Each row was made from one small tree. Brackets hold a mark, then the marks that hang from it, in alphabetical order. Every link used is in the known rows. Write each row's tree.
Known rows:
(D V X): [ 11  14 -13   5  -1  -8  17   9 -10  -7  -9  -2   2   3  -5   7   5 -18
 -12  17 -14  -1  -9 -18  -5  10   2   4  -4 -24 -15 -10   8   1   1  -9
  14  12   8 -13  11  -1  11  10   4   2  -4 -31   5  -4  -7  -3]
(F (E A G M) (J K)): [ -4   1  -3   5  16   8  -5  -4   7  -4  13  13   1   3 -17  -4  15   4
   3 -10  10   5  -3 -21   5  16  -6  10 -10   3 -14   7  16  -5   2  11
  14 -18   2  11  -2 -11 -21  -6 -23 -13  -8   7  10  13  -3  15]
(D (E F G) X): [ 13  -1 -16  -4 -13   0  -2  13 -26   1  -3   0   4   5  -3 -18  21 -15
   8   1  -8  13 -12  -1 -17  10 -30   3  -6 -19   7 -12   7  -3   6 -30
  12   7   2 -10   0  17  27  12  18   5 -10  -9   2 -13   1  10]
(B (K (J (F (G E))))): [  1   6   5   1   9  -6   8   3  15   5 -16 -20  -2   5  11   6 -19  11
   7  -5   9   8  13  -4   5 -11   2   4   9   2  -6   0   7   4   1  25
 -12  -3   3 -12   6   9  -3  -3 -11 -11  11  -7 -16   9 -11  -5]
(F E G J): [-15  11   8   9  15   8   5 -12   1  -1   7 -15  10  24  -2  11   6   7
  -3  10  16 -16  -1 -33   0  23  17   4  10   3 -44   4  30 -14   1  23
  10  -8   7  -1 -13 -14 -18 -17 -12 -16   4   3   4   7 -13  18]
(E A (G F) M (X D)): [ -1   1   8   6   4  -4 -20   3  18  12   6  32 -14  -7 -12   1   1  -5
   3 -17   1  14 -18  18  -1  -8 -34  -5  -7  14  39  29   7  17  11 -36
 -14 -13 -23  -5   0  -1 -11  32   2  -7   3  20  11  -2  30 -16]
(F (E M X) G (J K)): [-16   7   4  13  21  14 -21 -14   1   8  26   3  15   6  -4  13   6  17
  -7  12  29  -4  -3 -33   8  18  10   8  -7  10 -43  17  27  -8  -2  12
  11 -21  -6  -6  -9 -13 -22 -10 -27 -13  -4   7  10  12  -5  23]
(V D K): [-16   0  -4   9 -16   0  11  14   2  -5  -9  -5  11 -20  -9  19  -8   8
 -11   1 -20  16   8  -1  -2 -13  25 -13 -14  -1 -20   1 -22 -20  -9  19
  -2  -8  -1  18 -13   1  20  -3  10  11   5  -4 -13  -8  -8   3]
(E F G M X): [ -6 -10  -4  13   6   7 -17  -2  -6   2  27  16  -9 -14 -10 -10   3  -9
  17 -13  15  11  -3  14  -8  -9 -43  -4   4  10  27  16   7   2  16 -35
  -2 -10 -14  -9  -2  10   9   3  -1  -3 -11  23  10  11  37  -4]
(P (E F)): [ 10 -12  -5  -9  -8  -3   3 -13  -9  -3  11  -2  -6   5  -1   0   0   2
   9  -2   5 -10   2   9 -18 -10   6   3   7   9  -2 -11   1  -8  -5   4
   7   7   9  11   3   0  12 -13 -14  10   2   1  -5   4  -3   3]
(V K): [ -7  -2  -2   8 -11   0  19   4   6  -4  -3  -4   8  -8  -2   6  -6   9
  -6   0 -10   8   8   3   2 -15  23  -7  -4  -5 -18  -2 -12 -11   2  21
  -8   1   1  12 -10  -8  11  -8  -1   6   2 -15 -10  -6  -7   1]
(J (F (G (E A))) (K B)): [ 15   3   4  -3  16  11 -12 -19   6   3   5  -5  16  -4   4  -7 -17  14
  -6  17  -1  14  -1  11  29   3  22   3  -5   5 -17  -3  -9  15   7  10
  -5  -6  -7  -2   7   9   0 -15 -10   2   0  -4   5   2  -5  11]
(M (E A)): [ 19  -9   6  -5   1 -10   1  -3   2  -3  -8  14  -6   0   5 -10  -3  -6
 -10  -8  -3  11   4  20  -2   7   4  -6   3   9  11 -21  -7   6  -8   0
 -15  15   3  14  10  -1  -2  -3  -7  -9  -2 -11  -1 -14  -5 -12]
(V (K (J F))): [ -2  -3   1   7 -15  -4  10   7   2  -2 -10 -13   4  -4   7   2  -5  13
   4  -3 -11   1  17  -4  10 -21  11   3  -5 -14  -6   0 -18  -8   3  22
 -11   7  -2   7   2   5   8  -5  13   4   8  -7 -14  -3 -14  -1]
(X (D V) (E (G F) M)): [ -2  27  -8 -17   2 -10  12  12   3   0  -4  16 -10  -2  -2   4  17 -26
 -14   3   2  -1  -7   4   5  14 -10   5   0   3  28  17   6  20  -9 -22
   2  -6  10  -6   2 -14 -13  35  13  -2   4   0  10   0   9  -6]
(K B): [ -3 -13  11  10   3   2  13   2  13  -4 -12 -19   8  11   0  -6 -17   3
   1  10 -11 -10  12   4  11   2  11 -10  19  -2  -7 -17 -10   7  10  11
  -3   9  -2 -10  -3  -3   6 -33   3   3  -7  -7   1   5   7  -9]
(K B (J (F (E A)))): [  3 -15  14   5   0  -2  -5   0   5   0 -22 -29   5  17  14 -14 -12  10
  17   0  -7 -23  14  -8  18   0   2   7  11 -12   5 -11  -9   4   6  14
   1  13  -8 -12  11   8  -8 -22  16  -4   1   9  -2   3  -5  -7]
(P (E G M)): [  8 -11   1  -4  -2  -4   1   2   7  -4  14  13  -1   1  -6  11   6   7
  10 -12   5   2   7   2 -15 -14  -1  -4   7   6  13 -10   9   2   5   3
   9   7   6   4   6  -2   9  -1 -15  -1  -6  -1   2   7   4   8]
(E A (G F) M X): [  2  -5   9  13   9  -7 -15   1  19  10  10  30 -12  -2 -15  -2  -3  -4
   9 -20   5  13  -7  15  -2 -17 -32  -6  -4  13  29  18   5  15  22 -38
 -11  -6 -23  -1   0   4  -4  22   0 -10   0  17  10   0  34  -7]
(J (F (E A) G)): [  8   6   9  -3  17  11 -12 -22  -6  -2   9   0   2   7   7   1  -9   6
   7  -1   3   0 -10  -3   7   5  16   0   3  -3 -15  -5  10  -6   7   8
  -1   3  -4   2   2   1 -11   2  -6  -8   1   3   1  -8  -8   7]
(K (J F)): [  7  -3   9   6  -4  -4   9  -1   3  -3 -11 -16  -5  10   8  -3 -11   0
  11   0  -3  -8  12 -12  17 -11  -8   1   9 -10   7 -11 -10   5  10  17
  -9  16   1  -4  18  12  -1 -14   9  -8   5  -4 -11   3  -9 -11]
(J F (K B)): [ 14  -6   0   0  10  15  -4 -11   0  -3   4  -9  13  -2   0 -11 -21   7
  -1  17 -15  13   9   5  37  -2  17  -2  -2  -4 -12 -13 -19   9   8  16
  -3   1  -5  -3  15   6   6 -25  -6  11  -8 -10  -3   1  -3  -1]
(X (D (E A G))): [  7   2   0 -15 -11   4   1   4   0   4 -10  10  -5  -2   0  -5   9  -8
  -4   0 -14   4 -15  11  -4  12 -10  -9  -4  -8  18  -5  -1   3  -6 -10
  -7   7   4  -1  -3   1  -2  17   7   1  -1  -4  -5 -12  -9 -10]
(X D (E (F J) G M)): [-12  11 -11 -12   1   8   0   5  -9  -5  11  14 -17  -3   1 -13  20 -21
  -5  -7  14  -1  -8   1  -4  17 -25   6   3  10  32  18   3   7  -8 -13
   0 -15  12  -4  -5  -7 -16   9   6   0  -5  19  10   9   8  -4]
(X D (E A F G)): [  2   6  -3 -18  -2   6  -3  -7  -7  -1   3  24 -22  -8   7 -21  12 -25
  -1 -11   1  -2 -17  17  -9  18 -12   2  -1   5  43  12  -6   6 -12 -24
  -9   1   4  -2  -3  -2 -13  24  14  -1   0  20   4  -6   4 -16]
(E A (F G) M): [  0   0   5   8  13   6 -25 -13   0  -4  21  14 -12  -8 -10   0  -2 -10
  14 -17  15   0  -7  23 -24  -8 -27  -1   6  13  15   7  -7   4   7 -14
  -7  -1  -3   7 -11  10  -2  -3  -7 -13  -2  12  11  15  22   2]
(P (E (F J) M X)): [ -4 -17  -8   0  -2   1 -15  -8 -10   1  25   6  -9   1  -4   2   5   9
   5  -4  19 -11  -1  -3 -20 -17 -10   6   0  15  -3   4   9  -9   0  -8
  10  -6   4   5   2   0   0 -11 -22  13  -2  13   4  12   8   9]
(X (E A (G F))): [  6   6   8  -8   5 -10  14  -1  10   1  -4  19 -16  11   1 -16   2 -18
   0 -11   0   2  -3   7   1   4   2  -2   4   5  25  -2  -5  14   7 -19
  -9   8   0   2  -2  -2  -8  19  13  -8   2   6   3 -10   6  -5]
(X D (E A)): [  0   8   5 -17  -2  -1   6  -5   4  -2  -7  18 -19  -4  16  -8  -1 -12
 -16  -1   0  -8 -16   4  -2  14  15  -4  -2   3  26  -2 -12   9 -13  -1
 -10   8   5  -1   0 -11 -23  17   2  -2  -1   0   0 -11 -12 -17]
(M (E A (G F) (X D))): [ 17  -4   7  -7   0 -11 -11   0   5  14 -10  27  -7  -1   4 -13   6  -9
 -12 -10  -5  19  -6  27   4  11 -14  -2  -6  16  31  11   8  14 -10 -30
 -22   0 -15   3  10  -2  -6  25   6  -6   7  11   4 -21  10 -21]
(P E): [ 10 -11   3  -7  -7  -6  12  -7   4  -2   4  -1  -1   8   2  10  -5  10
   2   1   1 -10   5  -1 -11 -10  23  -4   7   4  -8 -18   2  -4  -2  15
   7  13  10   7   6  -6   7 -11 -17   4   0 -11  -8  -2 -12   2]
(P (E A (G (F (J K))))): [ 15  -6   0  -8  -2  -7   2  -8  11   6   3  15  -6  13 -16  -1   8   1
   4  -7  -6   3   1   1  -8  -8   6   5  -6   9   0   1   6   2   0  -3
   4   1   3  15   5  -4   1   4 -11   3  11   4  -2   2  -4   8]
(X D): [ -3   7   4  -3  -7   4  15  -1   8  -4  -8   0  -3  -1   1   8  -7  -4
 -10   9  -7   0  -8   3   7   9   5  -9   6   3   5   0  -1   3  -6  14
 -10   0   2  -2   1 -12  -6  -4  -5  -3   1 -10  -5  -2  -6 -19]
(F E G (J K)): [-10  14   3   7  17  13   0 -17   2   2  12 -10  16  15  -6  10   7  10
  -7  17  17  -6   0 -33  11  27  22   8  -1   4 -52   6  25 -11  -7  28
  11 -14   4   2 -10 -16 -17 -18 -21 -14   2  -2   3   9 -18  22]

Which tree is each row?
[  1   3 -10   2   4  -3  -7   6 -13  -8   6  14 -16   3   3 -17  11 -16
  -5  -7  11   1 -13 -13 -20   7 -14   9  -7  -5  14  -1  -3   3   3 -14
   8  -1   4  -4   2   4  -6   4   1  -1 -10  -2  13  -1   2   4]
(D (X (E A (F J) M)))
[-15   5 -20   3  -6  11  -4  -4 -18   7   8  -2  -6 -10  -5  -4  10 -12
 -14  12  -3  -7 -12  -1  -4   4 -14  10 -12   1 -13  31   6 -17 -10 -18
  -1 -16   1   0  -8  -5  -6   6   4  21  10  14   1   5   4  -9]
(E (F J) (X (D (V K))))
[ -4  -2   3  11   8   9 -16 -21 -10   9  20   1  -4  -3   1  -3  -8  -3
   6   6  15  -4  -5   8  -8   0 -12  -5   6  10  -6  11   5  -5   6 -21
  -9   0 -12 -11  -9   8   5  -4   0  -1   1  15   1   2  18  -3]
(E (F G) X)
[ -4  -4  -9   8   4  12   2  -8  -6  -5   6 -15   1   5 -13 -16  -2 -10
   0  10   0  -5   8  -1   8   6  -9   7   5   7 -17   1  -8  -3   2   8
   2 -11   5   5  -3   0   2 -36  -7   8  -2   4   2  16   6   1]
(E (F (J (K B))))
[  0 -12  11   8   2  -1  -5   9   5  -1 -17 -27   9  14  10 -10  -5  10
  21  -4  -2 -15  20 -10  20   0 -12   7  15 -11  12  -7  -1   7  12  11
   5   6  -8 -17  11   9  -2 -21  16  -7  -4  12   3  11   5  -2]
(K B (J (F (E G M))))
[-13  -1  -8  -2 -24  -2   6  20  -8  -1 -14  -9  16 -17  -6  13   2  10
 -12   4 -22  16   4   1  -6 -11  21 -12 -19  -8 -24  -9 -25 -21 -12   9
   4  -4   4  20 -15   7  26   5  16  19   3 -10 -16 -17 -17  13]
(V (D E) K)
[  8 -22  -4  -4   0   0 -28 -10  -7   6  27  26 -14 -10  -6  -5   7   3
  18 -23  10   0  -7  17 -29 -19 -20   2  -4  11  29   6   6  -5   2 -30
   4   4  -7   4   3   9   5  12 -12   6  -4  24   7   6  19   3]
(P (E A F G M X))
[ -7  -3  -7  -2 -28  -5  -1  23 -13   2 -21 -20  13 -13   4   9   2  13
  -2   0 -23  10  13  -8   3 -18   8  -3 -22 -16 -12  -7 -29 -19 -11  13
   1   2   3  15  -3  20  23   8  29  16  10  -2 -22 -14 -23  11]
(V (D E) (K (J F)))
[ -5  21  -8 -16   0  -4  10   7  -2  -6  -1  12 -10  -9   9   6   9 -18
 -21   9   6  -9  -9  -2   1  14   4   1  -2  -2  16   3  -3  13 -15  -5
   4   2  17  -6   3 -15 -17  22  -1   2  -4 -11   8   1  -5  -9]
(X (D V) (E M))
[  3  14 -12 -16  -9   0   6  14  -6   1  -6   5   1  -7  -6   8  17 -15
 -10   9 -11   1 -11   7  -2  11 -18  -2  -4 -13  10  -2   7   6  -8 -15
   7   4  14  -5   0  -3   2  23   6   5  -2 -13   2  -1  -3  -3]
(X (D (E G M) V))
[ -3  -2   8   2  10  -2  -2  -4   8  -9   3   6  -3   0  -1   4  -3   8
   7 -13  14  -4  -8  -3  -6   4   6   0   3   4  -2  -8   5  -2   4  11
   9  -3  -4   9  -3 -10 -14  -4 -19 -15  -9  -4   6   2   1   2]
(F (E A M))
[ -3   2 -10   5  -6  -4  19   9   1  -3 -11 -15  12  -6  -6   5  -3  -3
 -10  14 -22  -8  11   4   3  -4  21   1   0 -17 -24  -3 -10  -6  -2   4
   5   8   8   1  -6  -7  11  -4   9  16   4 -18   0   3  -3   1]
(D (V (K B)))
[ -5   9   3   5   7  -4  16  -1  13   2 -13 -23  13  26 -13  -2  -1   3
  -5  15   3  -6   6 -15  25  12  13  11   3  13 -37   6  10   5   5  17
   9 -23  -5   9  -3 -17 -11 -24  -8   0   8  -5   4   3  -2   9]
(G (F E (J (K B))))
[-15 -12  -6   2 -22   0   2  25  -5   1 -20 -21  23 -13  -3   6  -4  15
 -12   8 -29   8  12   6  -1  -8  24 -13 -14 -10 -24 -10 -29 -17 -10   8
   5  -3   0  11 -19   7  28  -8  24  26   0  -4 -11 -13 -10  13]
(V (D E) (K B))
[  4 -14  14   9  -3  -1   3   5   7  -1 -22 -31   5  15  11 -11 -16   6
  13   7 -13 -17  23  -6  22  -7  -5   1  17 -11   8 -14 -16  10  11  15
  -6  16  -4 -16  14  13   3 -30  20  -1   2   3  -5   8  -1 -11]
(K B (J F))
[ -5   5   2  10  10   6 -13  -8  -4  -6  22   0  -3  -5  -8   6  -2  -8
  11  -5  18   0   2  14 -14  -6 -24  -4  12  13   4   5   0   4   7  -5
  -2  -6   1   1 -11   6   5 -14  -7 -11  -4   6   9  18  23   7]
(E (F G) M)
[  3 -18   3  -1  -3  -5  -9  -4   3   3  18  11  -2  -3   4  12  -5  18
   2  -2  13  -6   1  -2 -13 -20  10  -5   0  10   1  -7   6  -2   2   0
   7   6  -2   1   8  -3   2  -3 -25   6  -6  -2   1   2   3   4]
(P (E M X))
[-10 -15   6  14 -17  -7  12  15  13   1 -22 -27  12   2   6  -1  -6  15
   4   2 -15 -12  25  -1   7 -14  15   0   4 -13  -7  -1 -20  -4   1  24
  -8   7  -5  -3  -7   0  11 -21  18   6   5  -4  -8   5  -5  -3]
(V (K B J))
[  6   5   7   2  15   4 -12 -15   3   1  14   9   2  -6   8   3 -14  10
  -3   2  13  13 -13   6  10  -9   3  -2   0  10  -2   3   5   9  16  -6
 -10  -3  -8   0   5  11  -5   4 -12  -5   1   3   6  -2   5   6]
(J (F (G (E A M X))))
[  4   5 -17   9 -10  -7  12  19  -9  -3 -16 -11  15  -4  -3   5   7  -4
 -15  16 -26   0   1 -10  -5   1  16   7 -10 -31 -24  -1  -2  -5  -3  -4
  13   6   1 -12  -1  -4  20   6  16  17  -1 -27   7  -5  -6   5]
(D (V (K B)) X)
[ -1 -11  16   9   2  -3  -6  -2   9  10 -17 -29  12  12  19  -7 -15  16
   7  12   3 -15  14  -7  21  -4   0   3  13  -3   0  -1  -3  13  11   5
  -9   8 -11 -23   8  17  -1 -20  16  -3   7  10   0   8   2  -2]
(K B (J (F (G (E X)))))
[  2  -2   3   3   7  -2   8   5  11   1 -15 -17  -8   5   7   0 -22   5
  13  -9  -3   5  18  -5   6 -15  -3   0  10  -4   1  -8  -3   0   1  26
 -12   5   2 -11  10   8  -2  -7  -7  -6   7  -9 -19   7  -9 -15]
(B (K (J F)))
[ 12 -15  -5  -7   0  -1 -16  -7  -3  -3  20  20 -14  -5 -11  -4  11  -2
  20 -26   6   0  -2  20 -30 -16 -19   4   1   9  27  -2   1  -2   1 -16
   7   4   5  12   2   6   8   4 -12   1  -4  15   6  11  14   6]
(P (E A F G M))
[  2   4   7   1  17  12 -14 -21 -11   4  14  -4   7   5  13   4 -11  13
   3   9   9   1  -9 -10  14   6  16  -1   2  -1 -21   1  18  -8   8   3
   0  -1 -10  -8   3   1  -8   2  -6  -4  -1   7   0 -10  -4   6]
(J (F (E X) G))
[ -9   3  14   8  13   6  -7 -19   0   9  11  -3  11   7  10  13  -5  15
   1   9  20 -10  -7 -16   1  17  22  -4   6   4 -28   6  27  -9   0   3
   2  -1 -12 -13 -10  -9 -11   2 -10 -13  -1   5   2  -6  -2   8]
(F (E X) G)
[  8  12 -15 -20 -11   2  -1   0 -16   2 -10   1  -8  -7  -2  -5  11 -21
 -10   8 -14  -9 -20  17 -11  12 -14   3  -9 -10   6  -1  -6   0 -16 -20
   3   7  14   4  -2   1  -1  21   9  11   5  -8  -1  -5  -8  -9]
(X (D (E A F) V))
[ 13 -11   4   1   2  -7  -1   1  -2   7   2  18   2  -2   7 -11   4  -3
  -8  -3   1  19   9  13   6  11  -5  -7   3   8  14  -8  10   5  -2 -18
 -14   9  -7  -3  12   2   6   5   0  -7  -5   2   1 -16   7 -11]
(M (E G X))
[  6   7 -27 -13 -17  -1   9  12 -25   3  -1  -6   8 -11 -11 -10  24 -17
   1   4 -19   3   2  16 -13  -2 -12   8 -12 -22 -11   0  -3 -14  -5 -29
  11   5  17   9 -12   9  27  22  22  21   5  -8  -4  -5   0  15]
(D (E F G) (V K))
[ -5   7  -3   3  -5  -6   8  13  -7  -6 -11   3   0  -5   1   8  -2  -9
 -15   7  -8  11  -7 -21  -6  11  11  -9  -9  -5  -2 -12 -11  -4  -9   0
  10   1   0  -4   4   6  12   6  14   2  -6  -8  -2 -14 -11   0]
(V (D (X E)))
[-18  -2   1  12 -23  -9  11  19   5  -2 -20 -15   8 -15  -5  19  -3  10
  -4  -3 -17   5  17 -11  -1 -14  13  -5 -13  -8 -10   3 -25 -16 -12  23
  -4  -2  -2  12  -7   8  17  -3  22   4  12   0 -18  -2 -13   0]
(V D (K J))
[ -4  13   7   4   4 -13  16   1  14  -4  -8 -10   4  15  -8   9  -4   3
   4  -2  13  -1  -1   0  10  -2   2   3   8  16 -13   4  11  10   9   7
   6 -17  -7  12  -3 -15  -5  -5  -8 -11   4  -9   4  -1   9   5]
(G (F (E M)))
[  1  -1   2   0  10  -1   7   6   8   2 -15 -16  -4   7   6  -1 -12   6
  18 -13   0   7  16 -10   5  -5  -4   4   9  -6   2  -2  11  -5   0  22
  -5   0   0 -13   9   5  -4   1  -5 -11   5   0 -16   5  -9  -9]
(B (K (J (F (E G)))))
[ -9  11   2 -13  -1  -1   7   5   4  -7   2  14 -10  -5  13   2   1  -7
 -15   2  13  -4  -9   0   2  11   5  -5   3   8  24   0  -7  13  -9   6
  -4  -2   9  -4   0 -13 -18  10  -5  -4  -7  -5   4  -2  -4  -9]
(X D (E M))
[ -9  10  12   7  15   3  -5  -9   5  -4  12  -4  12   7   1  19   1  12
   6   0  24  -6  -1 -11  -5  12  11  -1  11   6 -21   0  22  -1   2  16
   8  -6  -2  -3 -11 -11 -10  -6 -16 -22  -7  -3   7   6   1  16]
(F (E M) G)
[  1  12 -14 -14 -24  -4  11  19  -7   6 -20  -5   6  -8   1   5  22  -8
 -10   9 -21  -4  -2   1  -1   6  -7   3 -12 -22   2   6   0  -3 -17  -7
   1   8  12  -2  -3  -1   6  28  22  10  10 -11  -8  -6 -16  -2]
(X (D (E G) (V (K J))))
[ -8  11  -6 -15  -2   2  -1   1  -8  -8   8  10 -15 -10  11  -7   6 -15
  -8  -1  17  -5 -11  12  -6   9 -10   2   3  12  30   8 -10  10 -11  -5
  -3  -9   8   0  -3  -8 -13   8   0   0  -7   6   6   3   6  -8]
(X D (E F M))
[ 13 -15   4  -6  -1  -5  -9  -2  10  -2  14  24  -9  -1  -7   6   6   6
  12 -21   2   1   0   9 -23 -16  -3  -3   1   5  21  -9   5   2   4  -4
   5  11   5   9   5   1   3   7 -16  -4  -5   5   4   6   5   5]
(P (E A G M))
[  0  -2   2   1  13   7  -9  -9  -8  -4  14   0   2  -2   9   0 -13  13
   6   0  12   5  -8  -6  17  -3   5   1   0   2  -7  -3   9  -4  13   3
   6  -7  -9  -1  11   0  -8  -2 -13   1 -10   2   2  -7   2   2]
(J (F (E M X)))
